Each row was made from one small tree. The marks that hang from a mark follow it in brackets, in alphabetical order. Every link used is in the known rows. Write each row's tree.
In the rows, zero is written as 128.
Known rows:
P[Z[X]]: [115 129 142 139 129 136 108 123 167 114  92 114 113  96 142 141 139 143
 115 114 149 151 142 121 127 136 131 126 163 159 123 120 118 122 149 144
 150 141 127 138 119 126 125 107 183 114 131 115 123 125 104 116  93 135
 170 136 121 100 101 131 137  82 124 139]
X[V]: [127 121 143 115 117 138 139 122 149 152 126 159 128 126 128 159 141 115
 125 132 144 121 126 118 108 138 127 140 131 119 128  98 132 128 130 129
 142 150 169 129 121 125 112 137 130 112 119 105 136 106 134 105 157 130
 120 148 126 170 142 129 135 135 120 122]
X[P V]: [130 117 125 142 127 157 147 117 177 139 130 138 115 123 108 153 129 103
 121 126 138 107  88 121 144 134 129 123 107  79 117 106 150 126 120 134
 132 161 144 135 126 115 108 125 120 113 151 114 120 112 105  98 153  87
 107 143 115 148 131 112 132 142 116 116]
V[A[D P[Z[X]]]]: [128 136 104 144 116 176 150  96  93 144 123 141 150 105 154 127 144 112
 116 121  97 139 118 126 168 127 120 150 129 135 130 171 151 138 153 118
  76 122 102 117 116 109 172 147 150 126 168 177 113 159 129 111  83 100
 144 144 127 137 146 107 156 142 129 175]
P[V[A[D]] X[Z]]: [119 129 117  87 107 172 190 116  77 125 128 156 135  99 141 140 144 104
 101 147 132 156  97  96 165 135 112 170 135 114 110 143 147 132  96  69
 119  86 162 152 102 116 135 149 178 106 171 142 144  83 119 113 128  98
 106 151 130 132 132 150 142 145 136 139]
P[V]: [113 122 127 108 134 149 153 139 131 117 132 115 115 116 145 126 123 140
 117 133 150 152 135 131 136 129 123 143 151 112 133 127 109 108 113 119
 148 163 146 137 137 116 122 105 144 103 131 113 139 106 131 144 125 122
 122 133 144 128 128 127 115 106 161 120]
V[A[D]]: [126 140 106 120 119 151 168 114  77 129 158 164 166 137 132 106 126 109
 124 139  93 134 104 125 160  99 116 144 114 111 128 164 132 153 121 107
  83  95 120 102 121 133 147 152 134 124 175 144 119 131 141 136 122 121
 111 147 131 136 136 121 157 163 106 160]
Z[P[V[A[D]]] X]: [ 86 138  88  83 160 175 199 104 105 118 127 128 137 106 137  82 118 145
 123 145 124 143 112 102 213 109 109 145 131  90 114 160 115 154 111 123
 101 149 109 129 124 111 156 123 224 123 164 129 115 129 133 134 118 107
 124 175 164 156 120  94 120 112 146 159]
V[P[X]]: [105 120 106  93 127 165 127 113 120 152 109 116 133 105 134 117 117 132
 100 116 110 102 104 119 157 118 127 131 111 126 116 135 156 120  84 110
  97 100 124 179 103 106 174 133 159 115 148 150 132 114  96 120 120  85
 113 124 139 154 130 108 108 131 142 115]
D[V[A P[X Z]]]: [ 99 106 130 105 119 156 175 123 126 128 104 116 140  97 156 112  90 122
 102 118 108 105  85 108 157 142 135 133 132 123 120 141 126  62  76 103
  80 127 147 157 102 103 157  97 181  76 144 126 124  97  96 170 120  90
 107 155 135 113 109  88 130 103 137 108]
D[A P[Z] V]: [156 103 187 179 124 117 171 154 124 105 121 119 126 136 126 115 177 151
 126 108 119 144 145 167 127 156 128 189 184  90 167 139  96  49 145 115
 143 234 134 109 122  96  94 125 166  81 130 116 134 154 155 170 103 146
 133 178 122  49 106  95 112  85 135  95]
V[A P Z]: [129 142  92 134 149 149 206 126 122 125 122 111 168 133 102 102  79 176
 136  95  80 114  87  95 178 119 126 124  66  89  88 134 123 178  67  93
 127 122 139 150  95 118 162 127 155 120 137 129 124 130  99 151 120  86
  92 151 169 118 108  81 132 142 139 155]
V[A]: [133 138 107 109 138 159 162 124  97 107 128 144 148 127 130 105 119 127
 134 118 114 120  99 116 136 114 116 131 107 117 116 134 130 129 113 114
  95 116 126 130 113 129 129 133 146 115 160 128 118 125 122 156 135 116
 112 157 147 134 134 116 151 142 118 138]
P[V[A] X Z]: [105 109 131  80 111 177 156 113 123  96  95 118 111  83 173 117 144 140
  91 100 156 160  98 118 119 129 127 147 173 144 119 145 132  40  91  78
 116 135 150 168 110  97 133  98 206  67 163 105 134  81  95 155 118  81
 126 145 134 123 136 141 142  86 163 106]
A[V[P]]: [121 146 113 112 143 181 158 130 116 139 116 114 133  98 126 116  91 164
 119 115 141 137 112 135 157 112 126 133 129  95 126 120 133 134  80 114
 119 185 145 143 130 115 144 124 135 109 127 129 132 123 114 135 119 119
  84 136 145 111 120  89 116 130 165 115]
Z[X[P V[A]]]: [116 137 100 110 147 198 161 108 159 112 113 148 126 104 111 142 119 110
 134 120 146 110  96 103 162 120 113 126  91  92 107 108 132 173 129 148
 109 149 139 142  98 124 118 125 171 113 179 122 113 113  97 120 133  97
 143 180 152 151 113 105 141 135 100 147]
V[A[P[X]] Z]: [135 129  94 139 132 152 169  97  80 134 113 124 151 108 133 138 112 132
 141  95 107 118 108 106 140 162 136 136  81 139 108 155 152 136 107  85
 131 105 137 158  97  97 165 135 129 119 121 162 135 139 101 124 116  78
 134 121 160 134 126 116 124 149 141 151]
A[D P[V Z]]: [126 116 136 162 102 141 147 112 113 163 139 124 123 106 172 141 153 116
  90 136 112 162 142 150 164 140 130 160 167 125 149 173 149  85 140 101
 112 179 128 112 152  95 160 126 131 115 137 162 129 140 145  96  89  88
 121 110 107 132 152 126 137 122 172 144]
D[P]: [146 122 130 136 143 144 132 131 116 126 117 119 132 140 118 111 166 157
 133 118 113 124 137 156 138 125 108 153 142 103 144 126 128 131 143 119
 113 153 103 138 136 115 116 152 135 139 149 148 128 152 137 129 111 113
 115 152 139  99 121 100 119 132 145 115]
X[P V[A] Z]: [157 130 117 146 136 167 193 124 162 123 117 161 125 127  88 155 126 102
 133 124 128 115  66  78 155 147 107 129  75  59  80  78 172 159  99 108
 117 144 164 141  99 130  98 150 135 113 176 118 111 105 100  93 155  78
  82 190 123 129 141 111 158 169 105 142]
V[A Z[P]]: [124 138  90 142 161 119 218 109 113 111 123 118 146 142 104  83  95 169
 152 111 103 121  87  82 176 142 129 112  83  93  88 140 128 153  80  91
 133 134 123 128 112 118 142 124 169 123 118 108 115 138 110 142 141  85
  99 158 159 119 114  86 130 130 144 162]
P[Z[X[V[A[D]]]]]: [112 131 143 123 110 160 154 109 148 136 117 161 137 100 146 147 149 122
 112 128 137 147 121 116 139 126 125 143 155 137 128 127 123 140 144 121
 126 128 150 117 103 125 127 135 187 104 160 115 122 106 121 100 110 134
 151 162 118 154 129 129 171 114 103 159]
V[A[D] Z[P X]]: [103 146  88 145 152 133 212  96 105 128 130 135 165 131 101  98  92 157
 153 128  98 137 100  77 213 128 130 126  88 104  95 161 115 209 103 107
 142  97 116 112 108 122 160 145 200 144 134 130 121 143 119 117 113 100
 136 154 159 140 101  90 134 141 120 193]

Which tree is each row?
[130 117 122 155 102 165 180 101 157 140 133 159 134 122 128 145 131 100
 105 124 110 130  66 113 164 116 125 131 123  79 113 145 155 105 114 100
  94 145 138 115 123 118 123 139 148  96 183 115 106 108 100  99 135  65
  94 165  96 135 142 105 172 145 118 143]
X[P[Z] V[A[D]]]
[118 124 132 148 131 107 210 141 114 108 136 122 152 133 115 132  71 129
 158 134 117 125 110  96 146 166 145 127 106 113 115 133  81 137  99 108
 158 117 168 105 108 127 119 103 143 100  92 116 136 108 127 176 136 118
 131 144 151 106  85 107 126 121 123 138]
D[V[A Z]]
[134 116 138 151 122 157 112 107 157 148  93 132 113  90 153 165 153 126
 112 112 138 127 152 126 121 163 130 144 143 147 133 112 148 119 163 148
 132 181 136 140 121 101 145 125 153 115 124 141 127 148 124  81 103 117
 160 139 123 155 141 114 136 109 144 142]
A[P[Z[X[V]]]]
[109 124 120 143  98 143 159  98  86 169 142 120 133 102 154 158 127 110
 110 134 118 152 139 130 175 161 145 159 141 140 139 187 148 126 122  80
 152 127 148 138 128  86 180 138 129 127 109 179 156 122 130  87 104  78
 142  83 132 153 133 139 104 141 170 143]
A[D P[V[Z] X]]
[102 135 112  84 134 190 146 113 105 144 105 121 128  82 143 127 103 152
 105 109 153 132 101 125 152 113 130 137 136 116 127 130 146 109  74  99
 112 150 149 170 122 102 161 120 156 100 128 134 141 103  99 130 120 109
  98 122 140 122 121 101 111 128 164 101]
A[V[P[X]]]
[101 116 135 138 111 117 168 135 116 171 163 131 151 136 128 127  94 101
 113 166  87 117 120 123 191 134 140 143 124  99 145 158 115 144 111 119
 102 116 141  99 129 122 161 130 126 124 124 161 132 117 144 134 118 116
 104 129 121 139 115 104 122 139 129 135]
A[D[V[P]]]
[ 84 124 103  99 169 156 162 117 147 112 104 106 105 100 128  96 119 157
 125 137 156 139 131 102 181 126 118 133 138 105 119 127 115 135 119 141
 134 180 118 150 128 107 138 104 219 125 132 111 122 130 127 126 125 113
 143 158 165 140 113 101  99  82 160 137]
Z[P[V] X]
[144 135 108 127 125 161 167 116  66 130 150 154 169 145 123 101 160 134
 134 131  77 130 109 157 171 102 107 164 130  95 140 169 133 153 133  92
  75 108 101 109 130 120 138 167 138 139 186 164 119 150 145 134 112 104
  97 167 139 117 139  97 149 168 125 146]
V[A[D[P]]]
[119 128 134 140  88 172 118  82  74 168 121 137 121  71 181 157 148 120
  90 119 143 161 129 150 147 142 142 158 171 156 160 179 172  74 122  80
 109 159 137 133 146  90 175 141 129 109 121 169 145 129 118  79  85  98
 125  90  94 121 145 125 134 137 163 126]
A[D P[X Z] V]
[130 106 164 175  94 111 155 135 130 145 148 128 143 134 146 129 150 123
 116 150  98 147 136 156 165 148 132 156 185 114 161 156 105  95 143 105
 125 141 127  87 147 116 128 142 139 122 131 147 133 133 151 125  98 116
 123 141  97  83 109 103 133 115 137 117]
A[D[P[Z] V]]
[156 136 134 118 131 153 191 130 126 129 115 183 141 127 105 155 145 115
 135 133 136 125 101  81 120 156 109 152 100  98  98  68 154 164 111 107
 125 140 184 134  91 136  94 151 141 112 143 110 125  97 132  94 158 133
  96 188 128 150 151 130 161 159 108 147]
X[V[A] Z]
[132 130 144 116 138 182 159 121 106 123 107 122 117  82 134 122 138 176
  96  79 147 150 114 140 141 117 141 165 159 103 139 146 142  52  77  87
 132 216 153 159 108  86 149 132 183  70 145 117 138 126 100 145 104 142
 113 146 119  89 129 114 116 100 152  98]
D[A[V[P[X Z]]]]
[113 115 111 104 120 175 122 107  93 145 114 115 108  87 169 143 146 112
 103 124 146 128 135 139 131 154 126 157 143 145 144 149 156  78 125 114
 116 154 131 165 131  89 168 117 133 111 130 166 143 125 122 115 122  90
 133 111 147 149 147 129 104 122 181 113]
A[P[V X]]
[113 146 119 119 102 182 134  88  47 174 137 146 132  80 165 156 130 104
 107 128 139 146 131 141 163 138 138 161 149 146 162 177 167 108 121  90
 105 132 137 131 143  96 176 156 110 125 120 188 150 136 130  85 108 109
 123  90 120 149 148 126 121 165 164 129]
A[D P[X] V]
[123 113 148 140  87 141 116 104 111 154 120 128 137 122 149 124 189 137
  97 125 106 144 127 163 150 126 129 160 184 145 149 172 148  95 136  81
 107 105 102 134 134 108 147 166 164 132 160 158 140 133 125  94  90  96
 129 121  90 110 127 123 138 129 141 118]
A[D[P[X Z]]]
[108 139 106  79 156 194 168 115 143 136 108 154 150 100 115 127 118 135
 123 120 129 103 107 108 156 117 111 141  97 103 109  99 132 188 112 147
 107 142 149 154  93 121 139 127 188 111 171 124 121 116 114 121 131 123
 128 184 167 170 127  87 137 134 114 154]
Z[X[V[A P]]]
[113 140 136 142 108 162 162 115 120 159 132 126 143  99 142 127 111 157
  90 127 119 161 106 141 185 105 135 143 163 101 138 152 135 111  89  88
 120 172 139 111 143 115 167 136 144 107 141 135 128 118 121 111  94 116
  82 121 107 107 134  95 144 132 166 133]
A[D V[P[Z]]]
[156 139 146 135 148 175 163 141  81  99 128 135 134 120 110 110 175 186
 138  90 141 165 142 182 143 114 117 195 166  71 166 140 118 102 126 104
 142 252 131 120 130  96  96 160 148 105 151 132 140 163 146 154 106 162
 113 173 145  56 128  88 105 129 148  97]
D[A[V] P]
[126 124 127 125 101 148 118 111  86 154 140 143 149 128 135 124 184 121
 116 140 106 133 132 165 160 120 121 165 157 129 153 173 143 129 138  91
  99  86 101 136 136 112 145 178 149 145 160 177 143 137 137  98 105 105
 122 122 117 120 131 118 120 154 129 125]
A[D[P[X]]]
[128 105 128 100 123 191 162 119 110  97  91 109 122  96 164 102 179 169
  96  97 135 153 114 152 130 121 110 174 187 117 136 146 127  56 107  75
 102 161 121 171 119  89 124 123 201  89 178 125 135 114 105 152 104  71
 116 166 139  89 123 100 132  96 174  95]
D[P[V[A] X Z]]
[139 122 124 157 137 143 173 142 172 108 116 105  95 117 103 148 118 118
 123 136 144 149  95  95 175 147 118 127 117  68  92  95 146 138  97 115
 152 170 144 147 127 119 109 114 136 121 159 127 120 106 101 103 127  80
  99 150 125  86 119 128 120 128 154 122]
X[P[V] Z]
[122 158 114 156 153 169 150 109 107 133 106 112 124  80 127 165  99 166
 153 105 161 155 151 120 159 167 144 142 123 130 134 119 119 170 136 122
 184 193 153 129 126 103 152 118 138 131  82 150 143 147 116 109  94 132
 157 110 162 104 101 104 107 127 163 153]
A[P V[Z[X]]]
